Each row was made from one small tree. The marks that hang from a mark follow it in brackets, in the order of their numbers. Every link used is in the known rows. Write each row's tree.
In the rows, zero is written as 128.
Known rows:
J_832(J_55(J_301 J_399 J_926)): [114 116  72  72  55 157 165 149  72  86 148 134 104 124 137  70 110 131
 105 157  97 107 143 119 104 166 156 165 103 161  32 108 173 155 115]
J_55(J_832): [117 121  72  97  99 143 129 123 119 114 165 124 106 138 142  62 101 111
 119 119 111 111 144 119 130 173 148 137 109 181  63 118 144 154 130]
J_966(J_51 J_576(J_377 J_597(J_139 J_926))): [147 126  66 125  94 140 131 129  95 155 150 130 104 152 188  66 106  94
 124 149 107 116 164  99 155 136 127 134  88 142 109 149 165 114 103]
J_139(J_597): [119 118  58 139 111 153 145 103 110  85 167 123 107 132 161  64  96  79
  88 150 104 136 127 132 132 160 148 141 128 157  74 129 160 112 113]
J_55(J_301(J_139) J_399 J_832 J_926(J_597)): [121  83  81  46  79 181 140 171  86  84 125 131 108 156 124 118 139 131
 120 124 129 104 147 164 103 191 171 177 110 163  17 148 206 182 148]
J_966(J_51 J_576(J_377 J_460)): [143  98  51 118  67 137 130 100  77 147 160 132  96 133 193  20 102  64
 133 124  98 113 153  77 131 140 127 123 101 162  85 125 164 155 104]
J_139(J_597(J_576)): [121 129  65 147  92 149 132 104 116 103 163 132 103 129 146  68  86  91
  91 137  94 121 126 132 123 146 168 127 133 159  71 123 151 100 113]
J_301(J_55(J_399 J_926(J_597(J_139)))): [111 127  85  55  97 174 150 144  74 100 115 107 120 150 116  75 112 119
  98 130 107 105 157 147 123 152 169 150 122 149  74 108 144 113 120]
J_597(J_139 J_576(J_460 J_966)): [122 111  63  89 106 111 124 133 116 154 135 135  81 139 121 112  94 132
  91  88  79  99 144 102 138  73 153 106 105 196  97 110 117 113 127]
J_576(J_966): [121 125  55 104 118 113 148 120 122 121 152 114  98 134 135  76  86 105
 100 129  91 141 151 118 149 144 132 123 113 194  85 118 126 136 124]
J_377(J_576(J_460 J_597(J_139) J_966)): [125 115  72  88 126 107 131 128 119 135 170 121  86 163 147  66  98 128
  90 127  97 108 173  89 132 110 127 106  94 170 103 131 155 125 148]
J_139(J_597(J_576(J_377 J_460) J_926(J_905))): [122 103  69 114  94 136 139 106  83 126 149 144 112 130 178  88 111  57
  98 144 116 129 159  99 134 132 147 140 127 151  86 119 171 101 102]
J_966(J_51 J_576(J_377 J_597(J_926))): [146 128  68 135  84 138 134 117  93 150 161 131 112 144 193  44 100  81
 131 157 108 131 169  99 149 160 125 134  98 143  98 150 168 125  99]
J_576(J_377 J_597(J_139) J_966(J_51)): [136 103  51 110 139 118 133 139 109 148 146 119  91 159 187 106 116 116
 101 137 115 127 174 100 166 122 131 115 100 189 105 153 152 104 138]
J_597(J_926(J_905)): [118 134  66  87 111 134 151 119 111 129 132 123 123 125 144  78 104  92
 112 160 106 144 161 123 146 157 121 152 100 152 103 115 148 128  91]
J_905(J_926(J_597(J_139 J_576(J_966(J_51))))): [136 110  57 113 116 142 116 120 107 122 137 117 114 162 120  72 121 131
 104 120 113 114 142 131 142 126 172 132  96 181 114 137 136 101 103]
J_832(J_55(J_301(J_139) J_399 J_926(J_597))): [122 104  53  70  72 166 171 156  56  75 143 140 101 138 126 101 130 132
 101 158 102 109 149 127 107 168 164 174  99 148  33 130 198 147 118]
J_576(J_377 J_460 J_597(J_926) J_966): [133  85  75  99 139  92 148 122  66 145 172 139 103 152 198 104 119  80
  98 133 121 158 204  74 172 113 111 132 112 185  90 145 171 125 127]
J_139(J_597(J_576(J_377 J_460 J_966))): [124  97  59 133 100 122 135 105  91 118 165 136  94 136 173  85  99  67
  89 120 102 124 151  98 135 121 157 119 136 181  70 122 156 107 123]
J_301(J_55(J_832) J_139(J_597(J_926(J_905)))): [101  85  64  74 150 152 148 137 112 102 128 130 115 150 128 143 134  78
 115 141  98 129 149 120 129 166 131 155 127 115  89 115 166 133 134]
J_377(J_576(J_460 J_597 J_966(J_51))): [120 101  62 105 102 117 118 115 123 140 172 127  91 155 156  40  92 124
 104 140  99 123 170  87 117 142 128 102 108 173 106 135 157 138 142]
J_905(J_926(J_597(J_576(J_460)))): [139 108  74 117 108 142 126  97  77 107 162 123 121 149 134  38 117 111
 105 119 111 124 149 121 133 130 168 142 103 176  87 135 157 121  95]
J_597(J_139 J_576 J_926(J_905)): [121 148  70  82 103 132 131 143 124 158 109 133 110 132 119 121 103 125
 104 134  93 103 153 125 142 104 150 135  92 154 117 111 127  95  95]
J_399(J_55(J_301 J_832 J_926(J_597 J_905))): [116  65  72  50  87 170 158 135  95  96 156 131  98 137 131  90 127 135
 124 140 137 131 151 105 110 215 129 167  84 154  36 108 155 149 130]
J_139(J_597(J_576(J_377 J_460 J_966) J_926)): [122 100  61 131  97 116 134 114  89 128 162 146 104 138 167 110  99  57
  92 128 112 134 161 103 143 121 148 130 133 170  84 121 163 100 112]
J_905(J_926(J_597(J_576))): [138 127  75 125 108 147 130 105  90 104 159 118 124 148 125  37 114 116
 107 128 113 123 148 133 138 148 174 143 101 170  88 135 153 114  94]
J_399(J_55(J_832)): [122  96  66  96  92 145 144 116 111 112 177 136  86 120 129  76  92 113
 122 125 117 117 154  93 130 187 124 135  92 172  56 100 146 133 135]
J_377(J_576): [123 152  63 114  81 133 137 113 127 120 171 117 101 139 138  22  76 104
 102 142  96 101 156 121 113 166 141 117  96 153  84 114 161 137 124]
J_905(J_926): [133 114  77 117 121 133 132 104 105 104 160 109 123 138 139  37 108  96
 114 138 105 133 144 129 144 147 141 145  95 171  89 127 155 140 103]
J_51(J_966): [123 133  55 116 119 130 161 124 111 146 173 123 112 129 172  63  89  90
  89 132 101 129 139 112 139 136 142 128  96 187  76 117 142 127 103]
J_597(J_139 J_576(J_377 J_460) J_926(J_905)): [129 115  69  72 101 119 133 137  83 171 120 143 105 137 161 119 120  94
 102 116 109 100 174  91 146  82 142 136  90 162 108 109 155 103  98]
J_576(J_377 J_966(J_51)): [132 102  36 116 101 117 134 122 109 142 147 120  95 139 178  75 102  78
 113 132 114 131 166 103 150 155 132 117 113 197  88 122 145 134 123]
J_597(J_576(J_377 J_460 J_966)): [131 111  64 111  87 101 134 116  88 155 156 135  91 128 161  76  90  90
 104  97  92 115 171  86 138 106 149 105 117 202  70 112 143 130 126]
J_966(J_576(J_460)): [138 124  75 109  88 127 149  99  85 124 167 125  97 126 156  22  89  82
 119 121  77 120 147  90 134 128 125 129  99 162  74 120 150 157 107]
J_139(J_597(J_576 J_926(J_905))): [113 127  68 123  99 146 137 112 115 116 140 134 116 126 144  90  98  82
  99 158 104 133 141 128 131 149 153 141 128 147  93 122 150  92  98]

Write each row's tree:
[140 117  66 109 133 148 136 113  89  96 153 110 121 162 134  57 128 114
  96 132 121 118 145 136 150 135 160 156  85 165 100 138 157 111  97]
J_905(J_926(J_597(J_139)))
[126  90  62  84  76 163 154 137  93 108 160 137  89 137 117 108 104 144
  98 131 115 123 142 120 116 170 144 153  81 150  46 110 150 118 120]
J_399(J_55(J_301 J_926(J_597(J_139 J_576))))
[119 130  43 112  84 123 121 119 145 137 156 116  93 147 133  41  78 110
 110 141  99 111 156 115 115 166 137 103 102 171 104 116 143 137 132]
J_377(J_576(J_966(J_51)))
[127  74  57  88 103 143 155 128 120 111 170 144  78 125 126 118 108 124
 121 127 102 120 144 101 118 183 112 152  82 152  37 106 179 166 142]
J_399(J_55(J_301(J_139) J_832))
[129  95  51 116  76 112 117 115  93 163 149 140  89 132 164  76  95  95
 110 101  97 115 164  87 131 115 151 102 122 201  85 116 140 131 121]
J_597(J_576(J_377 J_460 J_966(J_51)))
[106  61  79  34 109 158 140 164 120 103 126 123 107 148 134 126 144 125
 134 133 111 129 140 134 108 188 130 170  95 145  42 134 173 200 143]
J_55(J_301(J_139) J_832 J_926(J_905))
[ 97  74  74  56 127 156 135 161 103 106 133 122 110 153 110 133 125 105
 128 114  98 125 153 131 121 174 147 146 117 129  72 118 150 163 147]
J_301(J_55(J_832 J_926) J_139)
[112 106  96  29  76 185 137 147  77  91 114 111 122 144 133  59 134 118
 131 131 148  99 165 141 116 200 176 160 120 182  53 138 157 144 133]
J_55(J_399 J_832 J_926(J_597 J_905))
[120  87  61  63 103 169 158 132  84 101 147 124  95 131 124  92 115 120
 109 144 132 133 160 107 136 179 133 150  82 149  78 115 139 100 117]
J_399(J_55(J_926(J_597(J_139) J_905)))
[139 120  70 110 123 133 129 118 102 114 144 115 114 160 116  72 117 127
  98 117 111 113 148 130 150 118 171 137  93 180 104 135 137 101 104]
J_905(J_926(J_597(J_139 J_576(J_966))))
[132 124  46 112  91 118 116 143 123 166 126 130  85 144 149 114  95 119
 101 103  97  90 155 110 145 100 162 102 102 192 102 118 126 100 124]
J_597(J_139 J_576(J_377 J_966(J_51)))
[138 122  71 122 113 131 132 107  96 108 154 115 120 151 121  50 111 114
 107 124 110 130 152 127 143 141 170 138 104 183  92 133 142 113 103]
J_905(J_926(J_597(J_576(J_966))))
[132 130  56 118  85 151 136 107  75 119 163 138 106 139 137  47 102 123
  91 114 102 119 149 116 124 138 176 133 115 176  72 125 148 111 101]
J_926(J_597(J_576(J_460)))
[136 127  80 113 121 120 165 112  88 156 187 128 104 139 190  41  92  89
  99 127  90 130 150  78 144 112 127 125  92 173  75 134 149 133 108]
J_51(J_966(J_576(J_460 J_597)))
[124 134  83  86 148 139 146 136 113 131 139 122 115 145 152 102 117 129
  98 162 104 136 166 119 160 125 123 148  90 146 113 146 152  99 109]
J_576(J_597(J_139 J_926(J_905)))
[144 153  87 115 116 134 152 121 106 125 161 115  98 142 152  48  92 117
 110 138  78 115 149 109 153 123 131 132  88 148  86 146 145 121 117]
J_966(J_576(J_597(J_139)))
[120 120  65  72  57 168 169 146  56  77 150 136 109 137 135  67 120 136
  97 160 110 108 147 122 104 173 167 173 104 161  32 117 180 140 108]
J_832(J_55(J_301 J_399 J_926(J_597)))
[125 145  73 113 116 113 137 122 132 126 173 113  94 153 141  42  82 122
  99 149  96 121 175 108 131 156 132 107 101 168  92 137 151 124 144]
J_377(J_576(J_597 J_966))
[142 125  72 116 119 148 128 114  93 110 149 116 119 157 122  60 119 125
  99 120 113 108 143 136 142 123 176 143  91 170  98 135 148 102  98]
J_905(J_926(J_597(J_139 J_576)))
[119 127  50 124  78 126 115 121 136 148 138 130  94 125 122  76  77 125
 111 119  82 121 142 121 128 136 158 102 121 194  93 117 115 124 119]
J_597(J_576(J_966(J_51)))
[120 100  92  36  68 183 136 166  90  91 126 123 110 163 129  98 138 148
 109 119 137  85 141 161 105 176 176 176 103 175  27 131 179 163 139]
J_55(J_301 J_399 J_832 J_926(J_597(J_139)))
[119  94  82  75  63 167 131 154  88 108 161 134 112 163 147  88 131 131
 116 113 137 110 144 136 105 191 178 165 107 168  22 128 163 162 128]
J_55(J_301 J_832 J_926(J_597(J_576(J_377))))
[110 103  73  39 124 173 160 151  71  97  94 110 117 140 113 109 131 105
 119 141  96 123 167 143 121 165 153 155 123 130  76 127 172 135 131]
J_301(J_55(J_399 J_926(J_597 J_905)) J_139)
[129 112  63  90 100  96 127 144  91 174 136 147  95 148 146 145 104  98
  94  97 107 105 178  94 158  71 145 120  98 182 105 112 142 102 113]
J_597(J_139 J_576(J_377 J_460 J_966) J_926)
[108  81  46  93  92 154 166 151  82  74 165 144  98 139 139 120 126 112
  96 161  94 134 131 114 111 165 148 167 102 131  44 125 180 149 117]
J_832(J_55(J_301(J_139(J_597)) J_926))
[129 123  61  69 113 154 144 117  86 131 122 126 103 144 138  70 128 137
  91 120 101 102 151 104 129 115 163 136  98 171  98 123 138  98 101]
J_926(J_597(J_139 J_576(J_460)) J_905)
[130 147  58  81 112 158 147 124  99 126 117 118 107 142 129  69 120 142
  95 131 101 100 147 120 132 132 168 137  97 165  98 125 132  89 101]
J_926(J_597(J_139 J_576) J_905)
[131 135  50  70 134 161 161 122  95 109 124 110 108 149 143  64 130 127
  92 146 111 114 148 121 142 148 152 152  92 162 100 129 143  99  99]
J_926(J_597(J_139) J_905)
[113 105  71 112  96 142 133 103 100 119 146 142 112 128 153  90 106  79
  96 145 103 135 145 109 128 130 148 140 130 151  94 119 155 102  99]
J_139(J_597(J_576(J_460) J_926(J_905)))
[107  92  57  73 132 165 152 151  78  95 133 118 113 152 112 118 123 104
 108 130  94 142 155 142 128 169 153 151 118 119  80 127 157 135 125]
J_301(J_55(J_926(J_597)) J_139)
[116 109  64  96 130 158 156 126  96  91 120 122 106 131 127 108 108  78
 100 140  75 113 144 141 123 144 149 143 139 128  71 118 189 126 137]
J_301(J_55(J_399) J_139(J_597))
[107 101  76  59 114 160 148 155  83 103 109 115 111 131 108 117 110  98
 117 130  86 120 161 148 121 153 151 145 125 133  69 119 173 150 139]
J_301(J_55(J_399 J_926) J_139)
